In the rows, zero is written as 128.
Known rows, with every step that occurs
sarar/seta/runop/logoz/borut: [118 122 100 147 158 150 107 106 198 102 123 155 101 110 171 144 152 123
 109 181 120  78 159]
logoz/runop/seta: [132 155  87 159 109 148  75 122 132 104 109  99 129 111  64 161 172 131
  84 137 130 115 115]
sarar/pafal/borut/seta: [161 106 148 151 192  78  93 191 108  96 109 126 123  82 125 129 112 149
  85 160 100 134 177]
pafal/borut/logoz/sarar/seta/runop: [125  77 171  75 144  74  83 129 155  93  95 159  97 150 186 144 150 101
 111 143 116  56 145]
seta/runop/logoz: [ 91 106 120 171  99 120 140 132 168 159 186 168  82 148 158 120 167 156
 168 134  96 104 127]
borut/seta/runop: [139  78 136 124 146 105 105 141 113 131 153 170  77 152 135  99 151 182
 163 112  87 138 154]
runop/logoz/borut: [128 138  99 182 150 155 131 102 189 113 135 140 119  79 143 145 131 110
  96 180 135 100 154]
borut/pafal/sarar/seta/runop/logoz: [ 80 118 146 158 112 116 139  96 161 141 183 151  96 161 167 133 119 115
 150 143  81 102 121]
logoz/sarar/pafal: [132 138 132 121 131  88 103 121 101 140 146 120 154 125 161 128 156  90
  61 160 134 128 112]
sarar/seta/runop/logoz/borut/pafal: [114 150 166 122 127 156 141  82 185 147 176 156 108 118 186 127 122 108
 105 154  85 116  99]
logoz/borut/pafal: [143 160 166 111 125 157 145  82 147 150 164 141 133 105 150 127 106 105
  84 134 110 156  92]
borut/seta/runop/logoz: [105  93 130 189 124 120 137 138 159 144 188 172  69 135 143 114 161 162
 173 142  84 113 152]
pafal/sarar/seta/runop/logoz/borut: [112 119  96 160 165 131 104  83 181  94 123 146 111 121 155 151 121 109
 101 180 121  87 171]
borut/seta: [149 105 144 154 173 118 122 140 117 109 134 129 111 108 110 117 115 141
 136 131 106 139 170]
borut/pafal/runop: [103 156 154 136 101 169 143 128 110 172 151 144 143 126 174 130 145 132
 134 107  95 152  81]
sarar/pafal/borut/seta/runop/logoz: [114  95 129 188 135  87 114 174 150 138 173 171  84 120 157 116 160 167
 136 160  78 109 155]
logoz/sarar/seta: [113 117 145  88 169 126 102  90 155  82  91  96 152 128 171 154 113  48
  86 168 142  69 143]
pafal/runop/logoz/sarar/seta: [ 79 125 135 138 157 145 114 100 176  97 105 109 150 118 192 162 137  48
 101 180 129  57 145]
borut/logoz/runop/seta: [144 156 123 170 100 133  75 129 141  96 100 118 101 106  65 169 187 119
  85 130 139  85 117]
seta/runop: [125  96 122 104 111 107 110 130 122 147 149 169  92 171 154 111 163 174
 160 110 106 131 121]
runop/logoz/borut/pafal: [121 160 162 151 120 161 163  81 176 157 192 147 124  96 156 133 110 102
  94 152 100 137  96]
runop/logoz/sarar/pafal/borut/seta: [142  96 151 177 183  75 102 166 129 104 140 125 131  75 135 140 117 114
  75 176 103 112 182]
pafal/runop/seta: [120 134  93 173 128 171  86 153  92 106  97  92 133 114 121 138 163 145
 107 146 115 117 119]
runop/logoz: [ 96 135 122 190 111 138 155 130 171 142 168 136 108 114 140 136 141 121
 144 152 118 105 136]
sarar/pafal/borut/logoz/runop: [143 165 149 143 103  77  85 161 166 114  90 172 117  94 102 185 186 114
  68 133 142  90 128]

Rows
[ 94  90 133 150 109 109 135  77 161 151 193 155 112 137 163 137 152  94
 120 145 127  93 129]
seta/runop/logoz/sarar
[129 137 121 177 127 135  75 156  76 107 102  95 128 106 140 139 197 111
  68 160 124  91 108]
borut/logoz/sarar/pafal/runop/seta
[112  70 147 159 144  86 118 105 159 132 180 155 110 111 153 139 133 106
 106 156 117  93 164]
pafal/borut/seta/runop/logoz/sarar
[109 123 127 145 110  84 114 124 125 157 186 144 127 137 179 127 179 108
  85 170 117 111 111]
seta/runop/logoz/sarar/pafal
[121 112 133 160 134  81 106 126 120 149 186 149 114 128 171 119 170 112
  90 169 105 114 132]
borut/seta/runop/logoz/sarar/pafal
[107 153 147 139 166 129 125  68 157  92 122 101 143 126 151 160  60  58
  88 170 113 106 144]
runop/logoz/borut/pafal/sarar/seta
[134 124 111 207 193 163 118 132 161 102 125 141 107  65 137 137 137 136
 119 167 108 118 191]
pafal/runop/logoz/borut/seta
[148 120 122 196 192 147 123 120 168  94 136 141 101  69 120 130 119 127
 112 170 115 116 192]
runop/logoz/borut/seta
[111 130 126 121 174 104 103  98 122  69  77  90 149 147 129 157  67  72
 110 148 127  97 163]
pafal/sarar/seta
[119 130 138 158 121 111 135  51 127 146 193 145 124 141 121 142  74 108
 108 124 104 155 125]
seta/runop/logoz/borut/pafal/sarar
[110 144 161 107 156 114 120  80 123  97 115  94 144 153 141 149  56  65
 107 136 111 120 131]
borut/pafal/sarar/seta
[ 75 141 106 206 108 167 148 147 163 148 151 144 123 109 164 143 166 129
 155 150 112 105 129]
pafal/runop/logoz
[114  98 132  79 139 113  91 134 144 110 106 147  97 174 179 119 154 147
 148 133 101  95 134]
sarar/seta/runop
[ 81 109 116 165 127 107 123 111 164 119 155 148  95 161 156 140 128 120
 159 149  99  89 146]
pafal/sarar/seta/runop/logoz
[121 114 139  86 148 108  95  82 134 110 126 144 115 166 163 132 101 116
 115 132  99 118 134]
logoz/borut/pafal/sarar/seta/runop
[135 165 144 143  88 115 113 117 174 123 108 172 102 112  94 176 191 112
 112 109 147  94 124]
borut/logoz/runop
[150 157 126 166 113 103  58 164 129  86  87 115 113  92  76 172 188 127
  51 153 131  84 120]
sarar/pafal/borut/logoz/runop/seta
[141 112 145 110 152  65  87 163 116 113 114 117 165  94 152 151 123 100
  40 171 132 113 140]
logoz/sarar/pafal/borut
[110 145  88 194 146 180 126 118 182 120 119 146 132  75 163 157 155 118
  98 175 132 102 154]
pafal/runop/logoz/borut
[ 80 137 162 128 138 153 136  90 173 118 132 115 144 119 203 155 124  44
 100 175 116  74 122]
borut/pafal/runop/logoz/sarar/seta
[139 133 107 209 192 147 110 147 144 107 129 142 113  67 149 134 152 138
  97 182 103 124 180]
sarar/pafal/runop/logoz/borut/seta
[123 120 181  99 159 109 108 101 156  76  83 118 125 120 173 157 127  37
  88 158 141  43 150]
borut/logoz/sarar/seta
[123 120  96 164 139 147 122 104 186 126 147 166  97 108 156 137 158 140
 112 166 120 103 152]
seta/runop/logoz/borut
[ 94 120 147 129 158 129 122  90 183  93 114 106 140 118 179 157 120  46
  95 181 131  55 147]
runop/logoz/sarar/seta
[121 137  96 171 132 148  69 150  75 112 113  84 149 113 140 137 184 120
  67 164 121 116 109]
logoz/sarar/pafal/runop/seta
[113  99 120  97 145  90  86 105 119 100 109 139 108 183 150 136 114 130
 145 127 109 109 148]
pafal/sarar/seta/runop
[139 107 186 127 122  96 129  87 132 118 134 145 113 113 140 146 142  57
  92 131 151  79 135]
borut/logoz/sarar
[137 147 142 140 140 115 131  47 108 129 161 120 152 125 105 144  50  90
  85 121 120 169 129]
logoz/borut/pafal/sarar
